Each row was made from one small tree. The marks that hang from a mark follow it in brackets, in the order of their numbers. Every link used is in the known rows. Write each row's tree.
Known rows
Z528[Z682[Z134[Z125]] Z794]: [ 3.43  1.18  1.21  1.80 -0.05 -1.57 -1.79  0.99  1.65  0.43  0.36 -0.85
  3.11 -1.38  0.70  1.43 -1.92  0.55]
Z134[Z125[Z528[Z794]]]: [ 2.26 -3.11  3.01  4.92 -0.35 -2.46 -0.73  0.16  1.22 -0.61 -2.39  0.14
  5.29 -1.09  0.52 -0.92 -1.98  1.29]
Z528[Z125 Z682[Z134] Z937[Z16]]: [ 0.59 -3.97  3.23  1.73 -1.26  0.85 -2.05  1.10 -2.29  1.63  1.84 -2.81
 -0.22 -0.66  0.57  1.80 -1.10 -4.68]
Z125[Z528[Z682 Z937[Z16]]]: [-0.45 -6.13  2.70  3.79 -2.83  0.90 -0.77  0.43 -1.96 -0.69  2.54 -1.48
  4.20 -1.45  0.26  0.91 -1.08 -5.54]
Z682[Z134 Z528[Z794 Z937[Z16]]]: [ 0.40 -2.10  6.55  1.60 -1.06 -0.11 -3.28  0.93 -2.24  0.27 -1.91 -2.11
 -5.27  0.49 -0.21 -0.36 -0.36 -1.51]
Z528[Z125 Z794 Z937[Z16]]: [-0.17 -6.85  5.77  5.00 -0.25  0.82 -3.38  0.37 -4.18  0.45 -1.38 -1.02
 -0.53 -0.20  1.01  0.01 -1.88 -4.22]
Z609[Z794[Z528[Z937]]]: [-0.84 -3.79  4.02 -2.49 -2.96  2.51  2.96 -0.72  0.78  0.82  0.57  0.64
  2.40 -0.64 -0.07  0.01 -3.27 -2.60]
Z682[Z528]: [-0.30 -0.37  1.43 -0.17 -0.44  0.44 -1.88  0.77  0.60  0.05 -1.59 -0.56
 -3.44  0.84  0.37 -1.17 -0.23  2.34]
Z937[Z16]: [-2.17 -1.07  0.82  1.92  0.33 -0.20 -1.58 -1.22 -0.59 -0.72  0.28 -0.77
 -1.68  0.14 -0.31  0.11  1.23 -1.32]
Z609[Z794[Z528[Z125 Z682 Z937]]]: [ 0.62 -7.79  3.36 -0.34 -3.64  3.38  1.14  1.28 -0.10  2.00  1.47 -0.18
  4.77 -1.66  1.73  0.41 -5.36 -3.71]
Z125[Z528[Z682[Z134] Z794 Z937]]: [ 4.93 -5.00  3.05  2.47 -3.44 -0.75  0.47  3.09 -1.80  0.60  0.92 -1.43
  4.96 -2.35  0.77  0.45 -3.07 -3.68]
Z937[Z16 Z528[Z125 Z794]]: [ 0.20 -4.10  3.70  6.63 -1.95 -1.77 -2.37  1.57 -3.98 -0.16 -1.56 -0.77
 -0.15  0.13  1.21  0.34 -0.92 -1.95]
Z528[Z125 Z682[Z134] Z794]: [ 4.82 -3.94  0.49  2.87 -0.92 -0.92 -2.01  3.18 -1.55  1.66 -0.16 -1.54
  0.77 -1.86  2.10  0.00 -2.72 -0.67]
Z794[Z528[Z682]]: [ 2.75 -3.21 -0.33  0.97 -2.29  1.24  1.68  0.63  0.45  0.34  2.80 -0.18
  2.83 -2.22  1.40  0.36 -2.67 -1.09]
Z125[Z528[Z682[Z134] Z794]]: [ 5.32 -4.06 -0.14  3.49 -2.78 -2.21  0.28  3.14 -0.48  0.16  0.69 -1.50
  3.68 -2.76  1.23 -0.69 -2.13 -0.83]
Z937[Z16 Z528[Z125 Z682 Z794]]: [ 1.35 -5.16  2.26  7.34 -2.86 -0.92 -3.09  2.63 -3.94 -0.13  0.60 -1.00
  2.11 -0.94  2.00  1.24 -1.98 -3.22]
Z794[Z528]: [ 1.73 -2.01  1.01  0.33 -1.31  0.53  2.25 -0.49  0.29  0.39  0.47  0.08
  0.81 -1.14  0.53 -0.63 -1.54  0.33]
Z609[Z794[Z528[Z682]]]: [ 0.46 -3.91 -0.26 -1.01 -3.12  1.90  1.82  0.49  2.10  0.49  2.47  0.32
  3.76 -2.08  1.19 -0.13 -3.43 -1.44]
Z528[Z794]: [ 1.75 -1.72  1.25  2.23 -0.16 -0.38 -1.30  0.79 -1.20 -0.19 -1.21  0.49
  0.42 -0.73  0.78 -0.59 -1.34 -0.46]
Z682[Z134 Z528[Z937]]: [ 0.94  0.68  4.38 -2.53 -1.29  0.53 -0.59  1.26 -0.12  1.22 -1.28 -1.71
 -3.88  1.12 -0.60  0.03 -0.35  0.33]
Z134[Z125[Z528[Z682 Z794]]]: [ 3.15 -4.12  1.60  5.44 -1.31 -1.63 -1.31  1.15  1.24 -0.61 -0.21  0.01
  7.60 -2.13  1.36 -0.02 -2.99 -0.11]

Which tree is each row?
[ 4.22  0.88  0.57  2.12 -3.67 -2.26  0.15  3.54 -1.74  0.22  1.53 -0.84
  2.53 -1.13  0.84  1.87 -1.43 -1.39]	Z937[Z528[Z682[Z134] Z794]]
[ 1.06 -6.75  0.45  0.70 -2.72  1.94  0.97  1.36  1.35  1.57  1.19 -0.16
  3.36 -2.07  2.22 -0.67 -4.56 -0.88]	Z609[Z794[Z528[Z125 Z682]]]
[ 0.39 -7.07  5.45  5.36 -2.05 -0.52 -1.13  0.20 -3.24 -1.04 -0.77 -0.76
  2.61 -1.11  0.15 -0.60 -1.25 -4.29]	Z125[Z528[Z794 Z937[Z16]]]
[ 2.93 -7.22  3.44  1.78 -2.87  2.66  0.85  1.37 -1.98  1.90  1.81 -0.52
  3.67 -1.83  1.99  0.79 -4.55 -3.66]	Z794[Z528[Z125 Z682 Z937]]
[ 1.86  0.74  6.99  0.04 -0.11 -0.60 -2.65  0.64  1.08  0.91 -3.01 -1.07
 -1.57  0.95 -0.16  0.31 -1.80  1.36]	Z682[Z134[Z125] Z528[Z794 Z937]]
[ 3.38  0.81  0.78 -0.14 -1.12 -0.72  1.58 -0.25  3.37  1.17  1.86 -1.18
  3.32 -1.91  0.54  1.34 -2.08  1.08]	Z794[Z528[Z682[Z134[Z125]]]]
[ 1.73 -6.27  6.44  2.89 -0.94  1.58 -3.50  2.41 -2.91  1.32 -3.49 -0.61
 -2.10  0.59  1.72 -1.15 -3.43 -0.59]	Z682[Z528[Z125 Z794 Z937]]
[-0.14 -7.14  5.53  3.13 -1.44  1.75  0.08 -0.98 -2.71  1.13 -0.05 -1.31
 -0.13 -0.72  0.83  0.02 -2.18 -3.68]	Z794[Z528[Z125 Z937[Z16]]]
[ 1.37 -4.93  2.54  1.47 -1.51  2.31 -1.44  1.74 -2.24  1.45  1.32 -0.75
  3.03 -0.64  1.37  1.39 -3.04 -4.17]	Z528[Z125 Z682 Z937]
[ 4.40 -4.74  3.41  2.12 -1.63  0.60 -1.52  3.14 -2.80  2.06  0.29 -1.57
  2.13 -1.46  1.66  1.12 -3.58 -3.63]	Z528[Z125 Z682[Z134] Z794 Z937]
[ 2.20  1.74  3.96  0.99  0.57 -2.13 -2.61  0.82  2.45  0.52 -3.60 -1.06
 -2.46  0.39  0.26 -0.65 -0.94  4.32]	Z682[Z134[Z125] Z528[Z794]]
[ 4.74 -4.22  0.08  1.15 -2.16 -0.01  1.51  1.89  0.10  2.38  1.63 -1.92
  1.25 -2.41  1.94  0.02 -3.00 -0.01]	Z794[Z528[Z125 Z682[Z134]]]
[-0.77  1.13  3.87  0.54 -0.39  0.06 -1.96 -1.07  0.97  0.52  2.35 -2.15
  2.15 -0.26 -0.75  3.18 -0.16 -3.28]	Z528[Z682[Z134[Z125]] Z937[Z16]]
[-0.20 -6.78  4.81 -0.92 -2.57  2.66  1.92  0.16 -0.11  1.88 -0.73  0.05
  2.31 -0.58  0.97 -0.55 -4.33 -2.41]	Z609[Z794[Z528[Z125 Z937]]]
[ 0.76 -8.19  4.03  4.00 -2.30  2.57 -0.66  0.10 -2.68  1.13  2.12 -1.43
  1.97 -1.78  1.68  1.00 -3.33 -5.08]	Z794[Z528[Z125 Z682 Z937[Z16]]]
[ 0.66 -7.89  4.63  5.59 -1.12  1.74 -3.99  1.44 -4.28  0.57  0.55 -1.19
  1.75 -1.31  1.91  1.02 -3.12 -5.73]	Z528[Z125 Z682 Z794 Z937[Z16]]
[ 4.12 -0.88 -0.23  1.07 -1.25 -0.83 -1.07  2.31 -0.67  0.63  1.08 -1.02
  1.26 -1.82  1.09  0.57 -1.59 -0.94]	Z528[Z682[Z134] Z794]
[ 3.11  0.46  4.45  0.67 -0.71 -0.10 -1.48  0.87  0.39  0.85  0.97 -0.83
  4.42 -0.99  0.35  2.54 -2.68 -2.29]	Z528[Z682[Z134[Z125]] Z794 Z937]
[ 0.17 -2.22  4.82  1.77 -1.13 -0.63  0.87 -0.74  1.18 -0.11 -0.82 -0.14
  5.71 -0.05 -0.64  0.64 -1.39 -1.21]	Z134[Z125[Z528[Z937]]]
[ 2.47 -6.10  4.53  3.50 -2.36 -0.19  0.43  1.43 -2.43 -0.23 -1.06  0.12
  4.36 -1.21  0.43 -0.73 -2.64 -3.12]	Z125[Z528[Z794 Z937]]
[ 0.10 -5.72  1.55  0.06 -1.81  1.14  1.68  0.23  1.28  1.60 -1.15 -0.02
  0.96 -0.95  1.34 -1.61 -3.39  0.44]	Z609[Z794[Z528[Z125]]]
[-1.31 -5.27  4.02  3.18 -1.97  0.04  0.16 -0.56 -1.86 -0.63  0.28 -1.27
  1.98 -0.44 -0.59 -0.07 -0.01 -4.07]	Z125[Z528[Z937[Z16]]]
[-0.66 -1.32  5.43  2.06 -0.90 -2.13  0.17 -1.39  1.17  0.03 -0.43 -2.27
  2.59 -0.06 -1.53  1.07  0.53 -1.72]	Z682[Z134[Z125[Z528[Z937[Z16]]]]]
[ 2.10 -0.18  1.39  4.13 -3.33 -2.48 -1.25  2.40 -2.35 -0.42  1.96 -1.66
  1.06 -1.03  0.51  2.07 -0.23 -3.07]	Z937[Z16 Z528[Z682[Z134] Z794]]
[ 4.83 -2.16  1.28  3.93 -3.35 -2.13 -0.70  4.34 -2.65  1.32  0.33 -1.36
  2.45 -1.19  1.83  1.30 -2.58 -1.24]	Z937[Z528[Z125 Z682[Z134] Z794]]
[ 1.98  0.12  1.53 -1.95 -1.93  0.92  0.27  1.54 -0.66  1.15  2.69 -1.40
  1.92 -0.79 -0.18  2.19 -1.16 -3.57]	Z528[Z682[Z134] Z937]
[ 3.54 -3.25  3.22  2.42 -0.45 -1.10 -2.90  2.92 -0.90  1.71 -3.88 -1.82
 -4.70 -0.02  1.58 -2.00 -1.77  3.07]	Z682[Z134 Z528[Z125 Z794]]
[-0.42 -7.25  7.29  4.80 -0.69  1.36 -5.12  1.19 -3.52  0.51 -3.25 -1.46
 -3.74  0.63  1.41 -1.05 -2.19 -1.95]	Z682[Z528[Z125 Z794 Z937[Z16]]]
[ 0.97 -1.35  0.82  3.61 -2.86 -1.88 -1.31  2.46 -2.04  0.89  1.79 -2.66
  0.42 -0.40  0.75  2.14 -0.08 -2.36]	Z937[Z16 Z528[Z125 Z682[Z134]]]
